Each row comes from the steps of one walk. Every step used is in the known rows, and no mark comes twice. Write the walk behind each row, first mark first.
Known rows:
roni pudolek loper doki: [-7.52 -1.59 -0.91  3.68 -4.61  1.40  0.77 -0.12 -2.41  1.94 -1.41 -0.52
  1.84 -4.81 -0.54  1.05  6.02  2.93 -3.85 -0.83  1.46  3.92]
leminen doki roni: [ 1.12 -1.20 -3.16  3.66 -1.02  2.72 -2.37  3.10  3.19  2.04  3.69 -1.24
  1.81 -1.71 -2.63 -1.25  2.57  1.82 -1.54  1.47 -1.95  4.47]
pudolek loper roni doki: [-4.85 -1.59  0.71  1.34 -5.80  0.84 -4.70  0.18 -1.92 -0.49 -0.47  2.12
  0.57 -4.46 -1.68  1.54  6.87  2.28 -3.90 -0.16  0.45  0.36]
povut loper leminen doki roni pudolek: [ 0.16 -4.27 -2.22  2.79 -1.02  4.01 -3.33  5.97  2.88  0.60  0.30  2.29
  1.48 -4.33 -1.97 -2.13  2.05  4.38 -0.03  1.09 -0.83  8.79]
loper roni pudolek: [-1.17  1.02 -2.04  3.44 -0.29  0.50 -2.41  2.43  0.96  2.56 -1.35 -0.35
 -2.20 -4.88 -0.70  0.95  4.37  1.63 -4.95  0.42  0.90  4.80]
doki leminen vesaz: [ 0.42  4.12  0.84 -2.87 -0.40  2.78 -4.19  0.85  0.56  1.68  1.88  0.88
 -0.69 -5.82  0.15 -1.70  0.50  2.95 -3.17  0.52  3.17 -0.06]
loper doki roni: [-0.85 -1.36 -2.79  2.73 -1.47 -0.71 -3.70  2.63  1.66  0.98  2.56 -0.11
 -0.02 -3.73 -0.53  1.15  3.75  3.58 -4.13 -0.11 -3.04  3.93]
doki roni pudolek loper leminen vesaz: [-1.85 -0.79  2.63 -1.22 -2.30  2.60 -3.68  3.77  0.42  3.32  1.10  0.08
  0.81 -7.34 -0.49 -2.93  1.29  5.55 -4.14 -0.92  3.67  6.04]
pudolek loper doki: [-8.49 -0.99 -1.37  1.08 -4.86  0.47 -2.45 -0.56 -2.50  1.63  0.18  1.02
  1.98 -4.45 -0.62  1.71  6.24  3.21 -3.00 -0.36 -0.43  1.27]
bitim loper: [-5.87 -0.10 -2.37  1.51 -0.70 -0.09 -4.29  2.09 -0.43  1.53  0.50  0.61
 -0.40 -2.54  1.83  0.23  2.31  1.57 -2.85  1.99 -0.59  1.54]
roni doki: [-3.44 -1.13 -0.70  0.62 -3.91  2.79 -2.27  0.12 -0.22  0.78  0.23  0.88
 -0.30 -2.64 -1.56 -0.97  4.09  1.48 -4.36  2.76 -1.38  3.99]
povut loper roni doki leminen: [ 0.77 -0.65 -0.02 -1.08 -3.28  1.62 -7.90  2.27 -0.08 -3.97 -1.06  5.50
 -1.54 -5.23 -1.61  1.54  4.99  3.78 -2.01  0.17 -0.08 -0.32]
doki loper leminen: [-0.71  0.56  1.39 -2.22  0.22  1.20 -7.09  3.88 -0.14  1.83 -0.70  4.08
 -0.93 -4.12 -1.08  0.52  1.85  5.28 -2.50  0.88  2.28  3.80]
bitim loper leminen doki: [-5.53 -3.03 -2.77  1.97 -0.29  0.85 -3.98  3.70 -0.07 -0.35  0.21  1.92
  1.03 -3.26  1.68 -1.03  1.75  3.29 -0.86  2.13  0.99  2.58]
roni doki loper leminen vesaz: [ 0.61 -0.53  3.71 -3.19 -3.10  3.17 -5.03  2.43 -0.17 -0.26  0.16  5.12
 -0.76 -5.27 -0.39 -3.00 -0.23  4.02 -2.48  0.14  4.10  2.62]
povut loper: [-5.10  0.88 -2.55 -1.08 -2.51  2.76 -5.98  1.85  0.57  2.59  0.19  3.21
 -0.08 -3.88 -1.31 -0.13  3.42  1.25 -1.17  2.66 -3.29  3.26]
bitim loper roni: [-4.40  0.11 -2.74  2.46 -0.18 -2.21 -6.44  3.13  0.03  0.38 -0.08  1.53
 -2.25 -4.03  2.33  2.02  3.50  1.84 -3.23  0.64 -0.31 -0.60]
doki leminen: [-0.49  2.54 -0.22 -1.33  0.08  2.02 -4.81  1.34  0.04  0.95  0.47  0.58
 -0.90 -4.02 -1.16  0.77  3.06  4.06 -3.57  1.33  1.41  1.45]
doki roni: [-0.05  0.23 -1.80  0.90 -0.20  1.15 -4.84  3.13  2.44  2.86  2.91 -0.56
 -0.43 -3.00 -1.80 -0.03  2.58  2.97 -4.00  1.47 -2.64  4.72]
leminen doki roni pudolek: [ 2.04 -1.88 -2.75  6.21 -0.64  3.63  1.17  3.74  3.07  2.48  2.60 -2.66
  1.51 -1.94 -2.59 -2.03  2.24  1.49 -2.25  0.60  0.13  7.73]

Write each row's walk:
[-4.19 -2.25 -1.01  2.02 -4.01 -0.03 -3.72  1.30 -0.70  1.17  2.26  0.16
  2.35 -4.02 -1.22  1.50  5.52  4.06 -3.10 -1.29 -1.27  2.17]	pudolek loper doki roni
[-1.44 -2.79 -0.88  5.78 -3.36  4.05  1.21  2.70  1.07  2.62  2.33 -2.51
  3.46 -2.34 -3.14 -1.44  4.18  2.24 -1.39 -0.40  1.69  5.72]	leminen doki roni pudolek loper
[ 0.66  1.25  2.06 -2.59 -3.25  3.76 -2.86  0.14 -0.30 -0.97  1.58  1.78
 -0.40 -4.62 -0.54 -2.88  1.22  2.82 -3.66  0.66  3.31  0.30]	roni doki leminen vesaz
[ 2.57  1.93  0.49  3.40 -0.08  0.79 -3.25  3.72  0.72  1.83 -1.18  1.92
 -2.33 -4.18 -1.59  1.79  3.21  2.51 -3.27 -1.53  3.46  3.05]	doki loper roni pudolek
[-1.68 -4.56 -2.55  3.07  0.65  0.25 -5.15  5.60  1.95 -0.68  2.38  1.13
  1.15 -2.89  0.84 -1.09  1.06  4.63 -0.93  0.95 -0.23  3.72]	bitim loper leminen doki roni
[-0.33 -1.74  0.05  1.57 -1.71 -1.10 -6.00  2.65 -1.44 -4.88 -0.42  3.03
 -2.15 -3.77  1.82  2.04  4.05  4.31 -3.31 -0.35  2.93 -2.57]	bitim loper roni doki leminen
[ 1.46  2.41 -0.13  1.00 -0.01  0.01 -6.38  3.31  0.63  1.41  0.28  3.06
 -1.79 -3.76 -1.53  2.70  3.38  2.53 -2.43 -0.89  1.40  0.10]	doki loper roni
[-1.30 -2.79 -2.90  3.79 -2.43  1.36 -2.50  3.97  1.62  0.70  0.38  1.64
  0.62 -4.36 -1.03  0.43  3.76  3.41 -2.03 -0.67 -2.91  6.68]	povut loper doki roni pudolek
[-2.58 -3.52 -0.41  0.95 -2.48  2.46 -4.79  3.63  0.66  1.30  2.40  0.74
  3.29 -3.95 -2.49 -0.96  3.91  5.56 -1.10  0.60  0.64  4.39]	pudolek loper leminen doki roni
[-5.52 -2.84 -0.12  2.41 -3.22  4.09 -0.35  1.99 -1.25  2.18 -1.25  0.01
  2.79 -4.80 -1.52 -1.55  4.42  4.03 -1.74  0.99  3.43  6.32]	roni pudolek loper leminen doki
[ 0.29 -0.31  0.87 -0.69 -2.90  2.87 -3.28  0.39 -0.75 -1.66  0.15  1.32
 -0.35 -3.32 -1.69 -0.10  3.99  3.98 -4.25  1.31  1.43  2.01]	roni doki leminen
[-6.10  0.11  0.37  1.92 -3.68  3.30 -0.23  0.38 -1.64  4.08 -1.03 -1.34
  1.39 -4.31 -1.67 -0.44  5.01  2.35 -3.87  0.76  2.21  4.91]	roni pudolek loper
[-2.34 -1.15  0.74  2.76 -2.78  2.58 -1.39  2.58  0.28  3.65  1.17 -2.12
  1.76 -3.77 -2.37 -0.33  4.39  3.52 -4.04 -0.42  1.09  6.15]	doki roni pudolek loper
[-6.63  1.07  1.85 -4.32 -3.24  2.21 -5.97  1.07 -1.23  3.23  0.47  2.21
  1.02 -7.39  0.47 -2.20  1.99  4.43 -3.05  0.79  2.81  1.84]	pudolek loper leminen vesaz
[ 1.94 -0.05  0.56  0.12 -2.21  0.67 -5.53  1.27 -0.43 -2.96 -0.37  2.31
 -1.87 -4.43 -1.23  1.42  4.89  3.86 -4.64  0.23  1.71 -0.10]	loper roni doki leminen
[-6.61 -1.44 -1.37 -0.80  0.27 -0.74 -6.70  3.32 -0.81  0.82 -1.06  2.53
 -1.36 -4.52  2.41  0.11  1.86  4.76 -3.47  2.31  0.68  2.97]	bitim loper leminen
[-0.13 -2.14  2.62 -1.74 -2.54  2.30 -5.18  2.91 -0.84 -0.83 -0.92  4.94
 -0.71 -3.50 -1.52 -0.42  2.43  5.29 -3.02  0.74  2.17  4.05]	roni doki loper leminen
[ 1.08 -0.33 -1.09  3.43 -0.14  2.06 -1.34  3.52  2.75  3.32  1.44 -2.29
 -0.53 -3.15 -2.09 -0.92  2.59  2.70 -4.79  0.79 -0.67  7.91]	doki roni pudolek
[-3.21  0.97  1.87  0.63 -4.04  2.38  0.28 -0.10 -2.62  0.31  0.13  0.26
  1.46 -7.15  0.81 -0.66  3.18  4.25 -3.19 -2.81  6.20  0.28]	roni pudolek loper doki leminen vesaz
[-3.28 -3.03 -3.00  4.17 -0.98 -2.38 -4.09  3.56  0.66 -0.51  2.58  0.17
  0.01 -2.74  2.18  1.42  2.91  3.56 -3.23 -0.68 -2.21  1.64]	bitim loper doki roni
[-6.36 -1.37  1.20 -0.44 -2.74  2.45 -2.93  1.93 -1.83  3.08 -2.29  0.67
  0.75 -6.07 -0.95 -0.48  4.54  5.27 -4.27  1.18  2.77  6.44]	roni pudolek loper leminen
[ 0.16  2.32  2.46 -3.87 -0.28  2.17 -6.59  3.52  0.52  2.57  0.49  4.41
 -1.21 -6.18  0.06 -2.13 -0.81  4.32 -1.74 -0.15  4.02  1.98]	doki loper leminen vesaz
[-4.87 -0.12  0.23 -0.05 -3.79  0.76 -3.63 -0.28 -3.05 -0.97  0.17  1.30
  1.89 -5.10 -0.44  2.58  6.01  5.43 -2.82 -1.07  2.50 -1.22]	pudolek loper doki leminen
[-6.06 -0.71 -3.77  0.50 -3.46  1.07 -4.92  1.10 -0.43  0.83 -0.26  4.01
  0.59 -4.60 -0.24  1.21  4.58  2.07 -0.96  1.43 -4.06  2.49]	povut loper doki
[-3.22 -1.65 -2.60  0.59 -0.87  2.70 -3.53  2.12  1.14  1.51  0.50  1.43
  0.96 -4.02 -1.27 -1.43  2.66  3.46 -1.66  2.90 -0.07  4.79]	loper leminen doki
[ 0.60  0.46 -1.25  2.90 -1.24  3.65 -1.60  2.48  1.03  1.78  1.86  1.75
  1.90 -1.21 -2.72 -0.22  2.25  0.98  0.32  0.51  2.02  1.94]	leminen doki loper
[ 0.71 -2.90 -2.16  1.44  0.08  1.98 -4.72  4.74  2.92  1.10  2.55  0.48
  0.98 -3.60 -1.68 -1.51  1.90  4.80 -1.91  1.84 -0.93  6.04]	loper leminen doki roni
